Each row was made from one small tree. Brackets hold a mark, then the marks that hang from it, in alphabetical order. Every link used is in the known rows. Write each row's tree.
Known rows
{vuli {vofol {musek zokat}}}: .07 .28 -.17 -.07 .06 .13 -.02 .33 -.13 -.32 .02 -.05 -.10 -.11 .08 -.19 .06 .00 -.17 -.14 .09 .05 .24 .08 .16 -.16 .25 .00 -.20 .13 -.08 -.12 -.06 -.08 -.29 .06 -.08 -.13 -.03 .06 -.01 -.22 .17 .06 -.11 .11 -.05 -.02 -.08 -.10 -.11
{musek {zokat {vuli vofol}}}: -.01 .05 -.06 -.13 .07 .17 -.03 .16 .02 -.14 .14 .03 -.09 -.01 .05 -.04 .18 .05 -.30 -.05 -.06 .20 .07 .07 -.16 -.07 .28 .05 .02 -.04 -.21 -.02 .11 -.10 -.24 .07 .09 -.09 -.06 -.14 .07 -.05 .20 .15 .05 .04 -.08 -.18 .08 -.01 -.19
{gile zokat}: -.08 -.16 -.07 -.08 .05 -.06 .00 .12 -.31 .08 -.34 -.02 -.03 -.01 .09 -.02 -.24 -.12 .07 .07 .04 .13 .07 .06 -.01 .01 .15 -.02 .06 -.06 -.18 .26 -.11 .07 .01 -.09 -.18 .01 .02 .04 .08 .22 .22 -.18 .05 .13 .20 -.07 -.13 .01 .34
{vuli {refus mibeb} vofol}: .10 -.18 -.04 .04 -.07 .04 .01 .01 -.13 .17 -.04 -.23 .07 -.30 -.06 -.21 -.21 -.10 -.05 .04 .11 .06 .03 -.16 .09 -.07 -.17 .03 .15 .16 .09 .15 .02 .32 -.15 .16 -.08 .00 .21 .25 -.06 -.04 .06 .19 .03 -.02 -.08 .15 .03 -.04 .14
{refus {gile {vofol musek} zokat} mibeb}: .07 .03 .09 .06 .04 -.14 -.16 -.40 .07 -.05 .08 .16 -.08 .02 -.09 .06 -.01 .05 .24 -.04 .16 -.14 -.06 .17 .39 .01 -.32 -.10 -.14 -.08 -.05 .33 -.14 .28 .39 -.33 -.30 -.02 .07 .14 -.33 .13 -.05 -.31 -.04 -.05 .23 .15 -.19 .14 .21
{zokat musek {vuli refus}}: -.12 -.19 .07 -.03 .01 .12 .16 .15 -.11 .19 -.13 -.02 .13 .08 -.01 .10 -.11 -.05 .04 .14 -.09 -.04 -.14 -.07 -.10 .06 .12 -.13 .11 -.08 .20 -.20 .04 -.20 .00 -.08 .19 .11 -.09 .02 .23 .20 -.16 -.05 -.13 -.12 -.06 -.13 -.08 .00 .03
{zokat musek {vuli refus vofol}}: -.03 -.22 .08 -.04 .04 .19 .13 .06 -.03 .15 -.01 -.27 .02 .01 -.14 .07 -.02 .03 -.16 .07 -.05 .02 -.07 -.17 -.09 .01 .11 -.16 .14 -.10 .23 -.16 .12 -.17 -.17 .00 .08 .02 -.03 .00 .10 .11 .04 .06 -.21 -.14 -.22 -.08 .06 -.02 -.05
{vamu mibeb}: -.08 .04 .04 .05 .01 .08 -.01 .34 -.13 .00 -.29 .10 .02 -.10 .14 -.15 -.33 -.17 -.01 .09 .01 .04 .13 .22 .16 -.30 -.09 -.05 .14 .13 -.22 .16 -.05 .16 -.19 .25 .00 .12 -.12 .25 .27 -.03 .14 -.10 .30 .22 -.12 -.27 -.06 .05 .21
{musek {zokat vuli}}: -.08 .02 -.06 -.13 .05 .11 .01 .25 -.04 -.11 .02 .30 -.02 .09 .15 -.01 .14 .00 -.10 .01 -.12 .10 -.01 .15 -.20 .00 .31 .09 .00 -.01 -.23 -.08 .04 -.14 -.06 .02 .20 .02 -.13 -.21 .22 .05 -.02 .06 .14 .09 .02 -.23 -.08 .03 -.09
{vofol musek}: -.08 .20 .02 -.06 .08 .02 .01 .35 -.32 -.22 -.23 .06 -.03 -.05 .17 -.13 -.24 -.04 -.01 -.08 .02 -.09 .09 .06 .24 -.13 .07 .05 .04 .09 -.04 -.16 -.19 -.06 -.11 .04 -.03 .01 .03 .19 .09 .00 .04 -.15 -.09 .13 .01 -.10 -.19 -.14 .17
{vemel {vofol {musek zokat}}}: .19 .17 -.10 -.22 -.05 .03 .11 .39 -.10 -.29 -.29 .03 .23 .08 .19 -.35 -.02 -.09 -.10 -.06 .17 .03 .22 .12 .18 -.12 .21 -.10 -.04 .17 .06 -.12 -.25 -.03 -.08 .05 -.09 -.02 -.20 .00 -.01 -.25 .17 -.04 -.13 .11 .18 -.14 -.14 -.13 -.17
{zokat {vuli refus vofol}}: -.11 -.19 .07 -.03 -.07 -.01 .06 .02 -.05 .13 -.02 -.31 -.06 -.04 -.09 .08 -.05 .04 -.11 -.04 -.08 .07 -.06 -.18 -.18 -.02 -.01 .07 .11 -.11 .05 -.16 .15 -.12 -.21 .15 .07 -.02 .07 .05 .04 .07 .14 .09 -.07 .00 -.11 .05 .26 -.13 .00
{musek {zokat {vuli {refus gile} vofol}}}: .09 -.06 -.07 .19 .07 -.15 -.08 -.14 .34 .14 .09 -.07 .03 -.06 -.12 .09 .21 .03 -.10 -.13 .02 -.03 -.11 -.09 -.30 .18 .04 .17 -.20 -.03 -.04 .06 .17 .01 -.05 .21 -.02 -.02 .08 -.22 -.01 -.15 -.02 .17 .09 -.07 -.12 .15 .17 .13 -.28
{gile vofol zokat}: -.08 -.13 -.14 -.14 -.01 -.09 .04 -.02 -.17 -.02 -.18 -.09 -.16 .16 -.04 .08 -.16 -.16 .15 .09 .06 .11 .11 .13 .06 .05 -.04 .05 .04 -.10 -.13 .32 .02 -.06 .06 -.32 -.17 -.02 -.02 .07 -.16 .30 .31 -.28 .03 .15 .29 .07 .03 -.04 .27
{refus {gile vofol zokat} {mibeb vamu}}: .05 .04 .04 .15 -.06 -.30 -.06 -.46 .11 .23 .06 .06 -.02 .06 -.05 -.01 -.15 -.17 .27 .10 .15 .11 .11 .10 .13 .10 -.25 .01 .16 .04 -.20 .62 -.20 .21 .22 -.23 -.33 .03 .09 -.08 -.34 -.02 -.01 -.09 .31 .18 .16 .15 .08 .17 .29
{refus gile mibeb}: .04 .00 .12 .16 .13 -.21 -.16 -.04 .04 .17 -.08 .31 .16 -.17 .11 -.17 -.14 -.11 .01 .07 .17 -.09 -.10 .11 .22 -.03 -.13 .06 .17 .07 -.25 .39 -.26 .42 .21 .14 -.15 .16 .15 .06 .10 -.03 -.16 .07 .30 -.03 -.05 -.05 -.24 .24 .17
{mibeb vamu}: -.12 .11 -.02 .03 -.03 -.13 .11 .32 -.30 .08 -.21 -.01 .00 -.01 .19 -.15 -.32 -.23 .02 .05 .01 .22 .24 -.02 .00 -.10 .13 .14 .35 .19 -.18 .15 -.25 -.11 -.19 .21 -.05 .09 -.01 -.03 .09 -.13 .07 .02 .21 .33 -.06 -.13 .06 -.13 .21
{zokat musek {vuli vofol}}: -.06 -.07 .15 -.12 .09 .23 .08 .16 -.07 .07 .04 -.10 -.03 .09 -.03 .03 .04 .02 -.29 .10 -.01 .10 .02 -.01 .08 -.14 .29 -.18 .29 -.17 .01 -.02 -.05 -.13 -.22 -.03 .05 .06 -.07 -.09 .15 .12 .14 -.02 -.15 -.14 -.25 -.26 -.07 .02 .03
{refus {gile vofol}}: -.04 .03 .00 .10 .17 -.31 -.08 -.07 .09 .03 -.19 .10 -.03 .12 -.01 .02 -.02 -.14 .12 -.01 .13 -.10 -.03 .16 .15 .04 -.22 .21 .03 -.02 -.26 .35 -.11 .04 .10 -.05 -.15 .13 .07 .03 -.10 .03 .14 -.11 .22 .11 .08 .11 .06 .17 .02
{musek {zokat {vuli refus vofol}}}: .00 -.08 -.17 -.04 -.07 .09 .05 .08 .05 .00 .08 -.18 -.03 -.08 -.04 .04 .13 .04 -.12 -.06 -.07 .12 .01 -.09 -.29 .08 .17 .10 -.15 -.01 .01 -.14 .25 -.11 -.21 .14 .13 -.10 -.01 -.11 .06 -.06 .08 .18 .00 -.01 -.03 .07 .20 -.04 -.21

Which tree is each row?
-.09 .24 -.06 -.11 .07 .14 .02 .27 -.11 -.30 .10 .32 -.11 .06 .15 -.03 .18 .12 -.10 -.06 -.12 -.02 .00 .18 .01 -.11 .31 -.02 -.15 -.04 -.05 -.31 -.04 -.20 -.04 -.03 .20 -.06 -.16 -.12 .16 -.02 -.09 -.07 -.08 .04 .00 -.23 -.17 -.09 -.14
{vofol {musek {zokat vuli}}}
.08 .23 -.23 .18 .04 -.23 -.04 -.05 .20 -.18 -.11 .03 -.01 .03 -.07 .03 .11 -.09 .27 -.18 .09 -.26 .01 .03 .01 .17 -.22 .15 -.51 .10 .06 -.01 .04 -.06 .16 -.01 -.08 -.01 .05 .05 -.23 -.20 -.14 -.10 -.04 .06 .12 .33 .05 .04 -.24
{vuli {refus {gile {vofol {musek zokat}}}}}
.06 .16 .09 .19 .00 -.27 -.06 -.20 .12 .15 .07 .15 .02 .02 .03 -.10 -.16 -.22 .17 .08 .12 .02 .10 .07 .21 .01 -.26 .12 .27 .16 -.20 .46 -.27 .16 .14 -.02 -.20 .12 .11 -.05 -.23 -.16 -.08 .07 .33 .21 .02 .08 .12 .16 .13
{refus {gile vofol} {mibeb vamu}}
.08 -.10 -.01 .19 .00 -.09 -.11 -.21 .35 .21 .16 .29 .18 -.12 -.03 .04 .17 .04 .13 .00 .01 -.12 -.20 .00 -.20 .17 -.04 .05 -.12 .05 -.03 .13 .03 .23 .27 .14 .12 .06 .10 -.18 .10 -.08 -.36 .19 .26 -.16 -.04 .02 -.08 .28 -.12
{musek {zokat {vuli {refus gile mibeb}}}}
-.12 .26 -.12 -.21 .04 .16 -.01 .10 -.01 -.39 .13 .21 -.22 .20 .07 .10 .30 .09 .02 -.04 -.12 -.06 .03 .19 -.01 -.08 .07 .04 -.17 -.04 -.08 -.26 .04 -.29 .01 -.26 .19 -.07 -.17 -.07 -.04 .00 .02 -.15 -.10 .04 .14 -.12 .04 -.06 -.23
{gile {vofol {musek {zokat vuli}}}}
.05 .01 -.03 .14 -.17 -.04 .08 -.03 -.15 .23 .03 -.33 .09 -.24 -.03 -.21 -.34 -.19 .04 .07 .05 .18 .22 -.27 .02 -.06 -.15 .05 .31 .27 .09 .16 -.09 .18 -.26 .19 -.09 -.03 .17 .10 -.11 -.24 .01 .31 .16 .19 -.09 .16 .17 -.14 .14
{vuli {refus {mibeb vamu}} vofol}
-.07 .05 .08 -.02 -.03 .09 .03 .02 -.11 -.09 .02 -.31 -.10 -.09 -.06 .10 -.06 .18 -.06 -.13 -.12 -.05 -.02 -.16 .01 -.03 -.05 .01 -.05 -.08 .24 -.37 .10 -.19 -.22 .11 .07 -.04 .05 .14 -.05 -.04 .07 -.03 -.27 -.02 -.08 .06 .09 -.26 .00
{zokat {vuli refus {vofol musek}}}
.08 .19 -.26 .04 -.02 .07 .09 .25 -.09 -.22 -.09 -.25 -.04 -.18 .01 -.10 -.03 .00 -.03 -.16 .04 .02 .18 -.14 -.02 .00 .11 .03 -.35 .18 .16 -.18 .08 -.06 -.26 .08 -.03 -.11 .04 .13 -.05 -.26 .07 .11 -.16 .04 .00 .20 .00 -.21 -.19
{vuli refus {vofol {musek zokat}}}
.16 .29 -.08 .10 .09 -.06 -.17 -.14 .23 -.28 .16 .34 .01 .00 .00 -.08 .19 -.04 .12 -.05 .15 -.16 .03 .22 .27 .02 -.17 .03 -.25 .17 -.11 .23 -.11 .23 .25 -.15 -.07 .00 .02 .03 -.17 -.19 -.20 -.02 .09 -.06 .07 .08 -.16 .17 -.12
{refus {gile {vofol {musek zokat}}} mibeb}
-.03 -.25 .12 -.01 -.06 .22 .10 -.02 -.07 .21 .04 .11 .20 -.05 -.02 .03 -.05 -.03 .04 .22 -.07 -.05 -.15 -.09 .00 -.03 .01 -.26 .20 .01 .24 -.07 .01 .10 .16 -.09 .20 .10 -.03 .04 .17 .19 -.30 .12 -.02 -.24 -.12 -.16 -.16 .11 .09
{zokat musek {vuli {refus mibeb}}}
-.02 .10 -.06 .04 -.06 -.01 .05 .19 -.23 -.09 -.18 -.37 -.02 -.16 .00 -.08 -.20 .03 .01 -.13 .07 -.03 .10 -.21 .13 -.05 -.10 .05 -.10 .08 .21 -.20 .01 -.07 -.24 .19 -.13 -.09 .13 .29 -.05 -.08 .12 -.01 -.20 .05 -.05 .19 .03 -.29 .03
{vuli refus {vofol musek}}
-.09 .09 .12 .13 .04 -.23 -.08 -.25 .20 -.03 .04 .00 -.15 .17 -.09 .31 .10 .15 .22 -.14 -.02 -.30 -.16 .01 .05 .12 -.34 .12 -.17 -.13 .11 -.25 .07 -.16 .23 -.04 .01 .05 .02 .05 -.14 .09 -.17 -.20 -.15 -.05 .09 .28 .18 -.03 -.10
{zokat {vuli {refus {gile {vofol musek}}}}}
-.07 .17 .21 -.11 .06 .11 -.01 .12 -.13 -.20 .10 -.09 -.18 -.01 .04 .04 .03 .22 -.23 -.05 -.07 -.01 .01 .00 .15 -.17 .12 -.02 .12 -.11 -.01 -.29 -.02 -.14 -.23 .06 .00 -.09 -.05 .06 .07 .02 .20 -.07 -.23 .00 -.13 -.13 .01 -.23 .04
{zokat {vuli {vofol musek}}}
.01 .06 -.11 -.02 -.12 .22 .00 .01 -.03 -.12 .21 .20 .06 -.07 .04 -.01 .12 .14 .07 -.01 -.11 -.12 -.04 -.02 -.02 -.03 .02 -.09 -.17 .09 .20 -.34 .10 .05 .14 -.02 .24 -.08 -.02 .05 .07 -.08 -.35 .08 -.05 -.14 .01 -.05 -.16 -.03 -.10
{vofol {musek {zokat {vuli {refus mibeb}}}}}
-.05 -.10 -.17 -.03 -.04 .08 .06 .16 .02 .04 -.06 .07 .03 .02 .07 .09 .09 -.04 .04 .01 -.17 .04 -.05 -.04 -.36 .08 .18 .13 -.13 .02 .00 -.19 .16 -.16 .01 .09 .20 -.01 -.07 -.12 .18 .02 -.10 .08 .08 .02 .03 .00 .06 .02 -.12
{musek {zokat {vuli refus}}}
-.03 -.15 .13 .12 .09 -.14 .04 -.24 .29 .19 -.01 -.02 .04 .23 -.20 .29 .07 -.03 .11 .06 -.02 -.23 -.22 -.03 -.08 .17 -.20 -.08 -.04 -.20 .13 .04 .08 -.17 .23 -.16 .06 .17 -.03 -.06 -.08 .20 -.16 -.10 -.06 -.22 -.05 .08 .09 .20 -.11
{zokat musek {vuli {refus {gile vofol}}}}
.07 -.15 .22 .21 .01 -.10 -.16 -.38 .26 .30 .16 -.03 .06 -.14 -.11 .03 .03 .10 -.07 -.01 .04 -.07 -.21 -.15 -.01 .07 -.21 .03 .11 -.06 .02 .13 .10 .29 .08 .21 -.07 .01 .23 .01 -.03 -.01 -.12 .18 .13 -.18 -.19 .12 .05 .14 .00
{zokat {vuli {refus gile mibeb} vofol}}
-.10 .09 .16 -.03 .11 -.19 -.12 -.43 .16 -.06 .12 .13 -.22 .29 -.05 .31 .14 .20 .15 -.12 -.02 -.11 -.17 .17 .12 .13 -.18 -.02 -.14 -.32 -.06 .06 .02 -.13 .28 -.31 -.18 -.01 -.04 -.06 -.18 .25 .06 -.41 -.16 .00 .20 .11 -.02 .05 .14
{refus {gile {vofol musek} {zokat vuli}}}
-.01 -.19 .12 -.02 -.09 .11 .01 -.16 -.02 .17 .15 -.18 .02 -.15 -.09 -.01 -.06 .08 -.11 .05 -.06 .07 -.06 -.19 -.03 -.06 -.13 -.01 .23 .05 .10 -.03 .15 .18 -.11 .11 .09 -.03 .13 .08 .02 .05 .03 .18 .00 -.15 -.11 -.02 .11 -.06 .06
{zokat {vuli {refus mibeb} vofol}}
-.04 -.14 -.08 -.16 .00 .06 .15 -.03 -.16 .01 -.22 -.05 -.09 .21 -.10 .06 -.07 -.19 .12 .15 .10 .03 .09 .13 .11 .01 .07 -.21 .00 -.11 -.03 .33 -.03 -.09 .11 -.45 -.15 .06 -.10 .08 -.11 .34 .22 -.29 -.12 .00 .15 -.02 -.13 .08 .24
{gile vofol {zokat musek}}
.10 -.03 -.04 -.16 -.15 .03 .14 .20 .05 -.15 -.08 -.10 .22 .12 .09 -.11 .11 .10 .06 -.03 .01 .00 .01 -.06 -.10 .04 .09 -.10 -.11 .02 .28 -.41 -.02 -.15 -.02 .05 .10 .00 -.22 -.10 .00 -.15 .00 .01 -.26 -.04 .18 -.05 .04 -.17 -.27
{vemel {vofol {musek {zokat {vuli refus}}}}}
.09 -.12 -.06 -.03 -.13 .19 -.01 -.08 .10 .06 .25 -.05 .04 -.14 -.09 -.05 .20 .06 -.13 .06 -.07 .08 -.02 -.11 -.16 .00 .07 -.01 -.03 .06 .02 -.01 .20 .15 -.07 .06 .11 -.06 .03 -.04 .02 -.11 -.09 .27 .06 -.12 -.09 .00 .07 .05 -.16
{musek {zokat {vuli {refus mibeb} vofol}}}
.03 -.01 -.11 .12 .03 -.20 -.07 -.21 .37 .03 .06 .09 -.03 .15 -.13 .21 .26 -.03 .17 -.07 -.06 -.13 -.14 .02 -.28 .25 -.15 .21 -.26 -.10 -.10 .08 .19 -.11 .19 -.05 .10 .05 -.02 -.21 -.08 -.01 -.12 .00 .12 -.06 .08 .21 .20 .17 -.31
{musek {zokat {vuli {refus {gile vofol}}}}}
.04 -.22 .18 -.01 -.04 .29 .08 -.05 .01 .22 .19 -.15 .11 -.09 -.14 -.01 .01 .02 -.14 .16 -.02 .00 -.07 -.18 .04 -.05 .04 -.26 .23 -.02 .23 -.03 .10 .13 -.04 -.08 .09 .07 .03 .08 .06 .10 -.09 .18 -.08 -.28 -.22 -.11 -.05 .07 .07
{zokat musek {vuli {refus mibeb} vofol}}
.13 .11 .06 -.28 -.01 .10 .07 .24 -.01 -.26 -.06 .13 .13 .22 .16 -.15 .14 .10 -.14 -.01 .03 .06 .07 .14 .07 -.09 .27 -.14 .03 -.01 .09 -.29 -.14 -.12 -.05 .00 .07 .00 -.29 -.12 .05 -.12 .13 -.02 -.18 .03 .14 -.24 -.07 -.13 -.19
{vemel {vofol {musek {zokat vuli}}}}
-.06 -.13 .00 -.07 -.10 .04 .01 -.19 -.13 -.04 .06 -.36 -.17 -.02 -.11 .20 -.06 .23 .04 -.11 -.12 .04 -.03 -.16 -.05 .06 .03 -.10 -.14 -.23 .20 -.28 .18 -.17 -.11 -.09 -.08 -.17 .01 .08 -.08 .17 .16 -.21 -.37 -.05 .09 .17 .07 -.24 .17
{gile {zokat {vuli refus {vofol musek}}}}
-.02 -.20 .22 .05 .09 -.14 -.20 -.44 .13 .25 .13 .28 .04 .01 .02 .12 .02 .11 .02 .06 .03 .03 -.25 .12 .07 .06 -.06 -.07 .16 -.19 -.20 .35 -.07 .33 .38 -.10 -.17 .09 .08 -.13 .03 .26 -.10 -.10 .17 -.12 .05 -.11 -.22 .28 .31
{refus {gile {zokat vuli}} mibeb}
.00 -.01 -.11 .09 -.21 .11 .08 -.04 .03 .14 .21 .11 .08 -.05 .08 -.06 .00 -.10 .12 .13 -.17 .13 .05 -.13 -.28 .06 .08 .03 .14 .21 .03 -.05 .04 .01 -.02 .10 .21 -.01 -.04 -.21 .08 -.21 -.29 .27 .23 .14 -.01 -.07 .11 .02 -.11
{musek {zokat {vuli {refus {mibeb vamu}}}}}
